Each row was made from one small tree. Brackets hold a mark, then the marks that hang from it, in the order of their numbers. Every link used is in the known rows. Write each row's tree.
Known rows:
[j278 [j825 j72 j577 j760]]: [ 23  12  11  34 -10  20 -24  23  -3  14 -31  19  -1  18  27  27 -29 -19
  11  -1  -8   8   5  16  14 -22 -12  12  -8]
[j278 [j825 j72] [j858 j594]]: [ 14 -29   0  16 -38  10 -17  14 -14   9 -15 -10  -9   5  10  17   2 -14
  16   0  -7   1  -5   6  10 -23   5  23   8]
[j278 [j825 j577] [j858 j72 j594 j760 j844]]: [-31   9 -13  -6 -70   6  22  -6 -36  23   7 -14 -58  11  27  14 -25  11
  14 -10  24  -7 -35   6 -17 -12   8  -2  15]
[j72 [j825 j278 j577 j760] [j858 j430 j594 j844]]: [ -5  39  -4  -2 -38 -12  17  -2 -32  38   1   8 -51  42  29  -2  40 -12
  -2  -8  27  12  29   5  10  -4   1 -12  -3]
[j441 [j844 j825]]: [ -5 -13   5  -4   5   2  10   6   4  21  10  12   3  13   4  -5  -5   1
   9  -3  -7   7  16  14 -15  18  17  -9   5]
[j844 j441 [j825 [j72 [j858 j577]] j278]]: [  6 -34  16  23 -18   1  10  49 -14  67  -6  13  11  32  16   5  17 -12
  19  -4   5  32  43  -1  -7  11  -2  19  -8]
[j278 [j825 [j72 [j858 j430 j594 j844]] j577 j760]]: [ -3   6   4  14 -46   6  -1  -2 -22  15 -18  -5 -33  30  36  21  16 -16
   6  -5   4   7  23  10  16 -32  -6  -2   0]
[j577 [j825 j72]]: [ 26 -34  17  22  -8   5  -5   5  -3   3 -15 -21   3  -1  18  15  -2 -16
   0  -4 -19   5   3   3  -4  -7   2   5   7]
[j441 [j844 [j825 j72 j278 j577 j760]]]: [ 29  16  18  44   4  15  -6  28   9  38 -13  18  -7  35  32  11 -34 -27
  19  -1  -6  23  25  27   3   9  -2  -9  -7]
[j825 j278 j760]: [ 24  25   6  22   0   6  -9  20   6  14 -11 -13  -9  16  17   0 -21 -14
   7   1  -3   9   9  13  13  -9  -8  -1  -7]
[j430 [j858 j577 j844]]: [-29  17  -5 -21 -18  -3  32   3 -11   3  10   8 -34  -2  -9  -7  11  11
  -2  -7   5   2  18   4 -18  12   6 -17   0]
[j594 [j825 j278] [j858 j577]]: [  6 -16  30  17 -17 -15   7  27 -15  -5  -4   0 -26   5   8  -9  29  -8
 -10  -3 -18   6 -10  -9 -13  -1  -7  -2 -15]
[j844 j441 [j825 j72 j278 j577 j760]]: [ 27   0  22  55 -11  24  -1  42   4  76 -20  17  13  38  35  25 -37 -23
  26   4   9  33  36   9  12  13 -16  20 -11]
[j441 [j844 [j825 [j72 [j858 j594]] j577]]]: [ 16  -3   9  16  -8   3   3  15  -6  27   6  20 -10  30   9   5  23 -25
  13  -5   3  20  31  10  -1   9  10  -3   5]
[j858 [j278 [j825 j72 j577]] j430 j760 j844]: [-34  -4  -1   3 -68  -6  32 -45 -36  17 -23 -24 -59  15  51  23 -27  27
   6 -16  15  -6 -21   7 -20 -10  -4 -28  -1]
[j72 j825 [j858 j844]]: [-32 -12  -6 -26  -3 -16  10   6 -24  18  15  22  -8  14   7  -1  40   1
 -13  -5   8   3  10   8  -6  -8  13 -10  -6]
[j430 [j858 [j72 j825] j278 j577 j844]]: [-40   1 -17 -41 -59 -19  53  -8 -33  22  18   8 -59  11  20 -12  14  20
   0 -24  16   7   2   1 -29  17  12 -32  -7]
[j72 [j858 j430 [j594 [j825 j577 j760]]]]: [ 10  10   9  -1 -43 -12   7 -10 -17   0   3 -12 -33  24   8   0  55 -23
  -8  -3   3   9  18  -5  12 -18   2   1  -5]
[j68 [j594 [j825 j278]]]: [ 15 -27  31  18 -13  -6 -10   8  -9   5  -8 -12  -5  12   5  12   9 -15
  15  -2 -20   3 -10  -7  -5  -2   4  16   5]
[j858 j430 j577 j594 [j760 [j825 j72 j278]] j844]: [-29  12   0 -22 -66 -13  72 -16 -37  24 -15 -44 -73  29  32  -4   4  34
   8 -18  26  -2   0  -8 -32  10  -6 -28  15]
[j844 [j825 j278 j577 j760]]: [ 31  35  13  31  -2  16   2  25  -1  53 -11  22  -3  29  16  11 -28  -8
  14   2  10  19  18  18   2  21  -8   1  -9]
[j441 [j844 [j825 j760]]]: [  5   0   5  -1   6   9   5  11  12  26   3   6   1  19  10   0 -15  -6
  10  -2 -11  10  19  23  -6   4  14  -8   1]
[j858 j278 [j760 j825] [j844 j441]]: [-46  -8   0 -33 -40  -5  56 -13 -22  41   7 -34 -24  14  21  17 -18  43
   8 -15  27   5 -13  -5 -21  10   1 -11   1]
[j825 j72]: [  8 -22   7  20  -4   3  -5   5   3  -1 -12  -5   3   5  18  10  -8 -15
   5   1  -8   5   4   4   4 -13  -8  -2  -4]
[j825 [j72 [j858 j577 j844]] j278 j760]: [  4  12   6  21 -10  -2   1  30  -6  18 -18 -10 -28  30  30   7   3 -22
   5  -7  -5  18  23  18   9 -30 -11 -14 -12]
[j760 j825]: [ -4   3   7 -20  -4   0  21  12  -5   8   7  -1   9   8  -1   6  10  14
   1  -2  10   3   1   2  -6  10  -1   0  -3]
[j278 j825 [j858 j72 j594 j760]]: [-10 -17 -14 -14 -68   1  11   4 -28  15   9 -30 -40   3  19   1  -7   6
  15  -9   9  -8 -33   4 -20 -22  13   9  16]
[j72 [j825 j278 j760] [j858 j430 j577 [j844 j441]]]: [-32   9  -4 -16 -34 -16  24  18 -28  53  -3  11 -34  39  28  -6  35   1
  -2 -11  16  15  37   2  -4  -9   5  -2 -10]
[j844 j441 [j825 [j72 j858] j577]]: [  5 -25  16  28 -13  11   2  32  -8  62   1  31  22  28  15  23  15 -20
  15   3  13  30  38   1   2   8  -5  23  -9]

Write each row's tree:
[-17   8   6 -37 -56 -21  52 -22 -25  12   4 -27 -56   6  20   0  43  38
  -5 -15  16  -4 -21  -7 -39  -4  -7 -21  -6] -> [j594 [j858 j278 j430 j577 [j760 j825]]]
[-41  17 -11 -55 -69 -11  79   2 -33  16  28 -30 -70  12   9 -15  16  29
   5 -19  27   1  -2  -4 -44  14   6 -27  14] -> [j430 [j858 j72 j577 j594 [j760 j825] j844]]
[-22   7 -14 -43 -48 -17  53 -16 -39  43   5 -18 -58  23  -2  -6  36  34
   4 -24  22   6   1  -3 -32  10  13 -22  11] -> [j72 [j858 j278 j577 j594 j760 [j844 j825]]]
[-32 -15 -12 -33 -87 -11  68 -24 -42  45  -1 -59 -81  17  30  -2  -8  35
  11 -35  21   6 -17 -27 -38  13  11 -12  27] -> [j858 j72 j278 [j577 j825] j594 j760 [j844 j441]]
[ 49 -12  19  47 -16  13 -22  27   5  19 -20 -32  -5   8  30  23 -21 -35
  10   1 -21  13   2  23  11 -25  -1  12  -2] -> [j577 [j825 j72 [j278 j858] j760]]
[-28   9 -15 -24 -48   2  23   0 -33  20 -11 -12 -54   4  -2   4  -9  28
   9 -13   9 -12 -26   3 -24 -11  15   4  18] -> [j278 j825 [j858 j577 j594 j760 j844]]
[ 20   9  12  29   6  17  -3  17  13  30 -10  22  -1  28  24  15 -27 -23
  15  -1  -7  18  22  26   1   3   2  -8  -4] -> [j441 [j844 [j825 j72 j577 j760]]]
[ -46   18  -13  -43 -104  -17   86  -57  -45   25   15  -54  -88   28
   49    5    1   42    9  -25   48   -3  -24  -11  -30   14   -2  -42
   12] -> [j858 j72 j278 j430 j594 [j760 [j825 j577]] j844]
[ -3  34   0 -23 -51  -5  48 -23 -25  18   3 -22 -46  18  11   1  19  23
   4  -8  34  -4  -6 -11 -22  15  -3  -7  13] -> [j858 j430 j594 [j760 [j825 j577]]]
[-50 -30  -4 -17 -72  -8  70 -34 -31  65 -18 -27 -53  26  42  12 -17  44
  14 -21  21   7   6  -5 -40  13   2 -22   3] -> [j858 j278 j430 j577 j760 [j844 j441 [j825 j72]]]
[  8  -1   2  -3   0 -18  -8  31 -22  24  10  24  -1  18   7 -11  44 -15
  -6  -4   6  13  15   6  -1  -2   7   3 -11] -> [j72 [j825 j278] j858]
[ -4  15  14  10 -43  -7  32   7 -29  21   1 -12 -31  37  31  14  33  -7
   7  -5  28  16  25   1   7   5 -12 -13  -3] -> [j760 [j825 [j72 [j858 j430 j594 j844]] j278 j577]]
[ 28  46   5  23   6   5 -11  28  -8  36 -14  38 -12  27  20   4 -15 -16
   3  -3  12  14   7  12   9   8  -7   4 -13] -> [j72 [j825 j278 j577 j760]]
[-44  -4   1 -16 -65  -6  49  13 -25  40  13 -20 -32  25  33   6  -1  19
  14  -9  29  10   5  -1 -15  10   1  -4  -3] -> [j760 [j825 [j278 [j858 j72 j430 j577 [j844 j441]]]]]
[-34   4 -10 -17 -60   1  59 -20 -32  45  15 -19 -57  23  31   1 -23  24
  12 -12  33   1 -15  -1 -34  21   3 -26  20] -> [j858 j72 j594 j760 [j844 [j825 j577]]]
[ 16  19  -7 -17 -15 -21   8  33 -34  31   0  26 -31  28  -8 -23  62  -7
  -1 -15  13  14  21 -10  -7  10   9   6   1] -> [j72 [j825 j278] [j858 j577 j594]]
[ 17 -29  11   1 -52 -11  23  -6 -15  -5   2 -28 -33   4   4  -2  28 -16
   3 -10 -10  13  11  -8   3   4   3  -6  -5] -> [j430 [j858 j278 [j594 [j825 j72]]]]
[ 11  17  10  22 -35  13  28  15 -11  43   1  -5 -35  26  20   9  -9 -14
  17   0  12  21  38  15   2  19  -6 -13   1] -> [j430 [j858 j594 [j844 [j825 j72 j278 j577 j760]]]]
[ 15   5  -2  21 -56  -6  18  -1 -19  19 -20 -33 -57  15  25  -2   0  -8
  15  -8   9   3  -7   2 -14 -13  -3  -2   6] -> [j825 j72 [j278 [j858 j430 j577 j594 j760]]]
[ 11 -17  11  15   3  11   1  15  15  25  -6   2   4  23  25   8 -21 -18
  13  -1 -17  14  23  27  -3  -6   7 -10  -1] -> [j441 [j844 [j825 j72 j760]]]
[-47   2 -12 -38 -63 -15  72 -49 -35  44  -9 -22 -67  17  25   0  -8  57
   4 -22  21  -5 -11   2 -48  21   9 -39   5] -> [j858 j278 j430 j577 j760 [j844 j825]]
[ -3  26  -2 -14 -36   4  45  16 -17  43   3  -6 -47  22  -2 -11   7  11
  12  -9  10  14  37   8 -14  27   5 -14   7] -> [j430 [j858 j577 j594 [j844 [j825 j278 j760]]]]
[ -4   7  -8 -28   0 -17   4  25 -23  21   4  43 -10  16 -10 -12  56  -2
 -10 -12   6   8  13   0 -14  -2  12   4  -8] -> [j72 j825 [j858 j577]]
[ -6 -26   9  -1 -58 -13  13 -15 -24   3 -19 -11 -43   6  33   7  36  13
   0 -12  -9  -1  -3  -7 -16 -19  -9  -9  -9] -> [j594 [j858 [j278 [j825 j72]] j430 j577]]
[-23   5 -16 -33 -36 -15  37   9 -28  25   4  13 -45  13  21 -17  -4  19
  -1 -20  15  -3 -27  -2 -46   2   7 -14   3] -> [j858 [j72 j825] j577 j760]
[-21 -28  12   3 -36   3  33   5  -9  56 -10  -8 -27  22  34  22   4  15
   9  -9   1  17  15   1 -10  -7 -12  -8 -10] -> [j594 [j858 j278 j577 [j844 j441 [j825 j72 j760]]]]
[ 10   8  13  14 -25   5  21  22  -9  16 -11 -18 -39   9  18   5  -6 -12
   3 -10 -13  14  26  15 -12  -1   0 -13   0] -> [j430 [j858 [j577 [j825 j72 j278 j760]] j844]]
[ -4   2  -7 -13 -46   2  46 -16 -19  48 -26 -17 -51  33  21  10 -10  23
  16 -21   8  12  14   1  -7  11  -1 -22   8] -> [j858 j278 j577 j594 [j844 [j825 j72 j760]]]
[-21 -44  11   0 -62  -8  38  -8 -19  16   6 -36 -35  11  15   7  14  -6
   7 -10  -1  17  21 -15   5   7   3  -4  -2] -> [j430 [j858 j278 [j594 [j825 j72]] [j844 j441]]]
[-32  -3  14  -8 -60 -12  52 -36 -26  14   4 -33 -55  12  50  25  16  25
  -3  -8  22  -2 -21   3 -25 -12 -17 -34  -9] -> [j594 [j858 j278 j430 [j760 [j825 j72 j577]] j844]]
[ 15   7  10  14   5   7   2  23   9  33   0   1  -4  26  17  -5 -22 -10
  14  -2 -10  15  23  25  -4  11  10  -9  -1] -> [j441 [j844 [j825 j278 j760]]]
[-15 -13  14  14 -52   0  31 -33 -12  35  -6 -16 -41  21  53  27   8   9
   2  -2   8   8   7  12  -5  -9 -15 -30 -13] -> [j594 [j858 j278 j430 [j844 [j825 j72 j577 j760]]]]
[-18 -35  14 -13 -51  -1  24 -22 -12  38  13 -31 -35  19  40  27  13  10
  21  -7  -3   2 -12   7 -19 -18  -2 -13   8] -> [j68 [j594 [j858 j72 j278 [j844 [j825 j760]]]]]
[ -6 -14  -3  -6 -60 -10  18 -21 -27   9 -33  -7 -41  14  28   6   8  19
   9 -20  -3   0   2  -5 -13  -5   0  -9  -4] -> [j858 [j278 [j825 j72]] j430 j577]
[  9  12  11  20  -6  23   7  25   5  69  -5  27  15  27  11  21 -23  -4
  17   3  15  23  29   4   5  18  -5  23  -5] -> [j844 j441 [j825 j577 j760]]
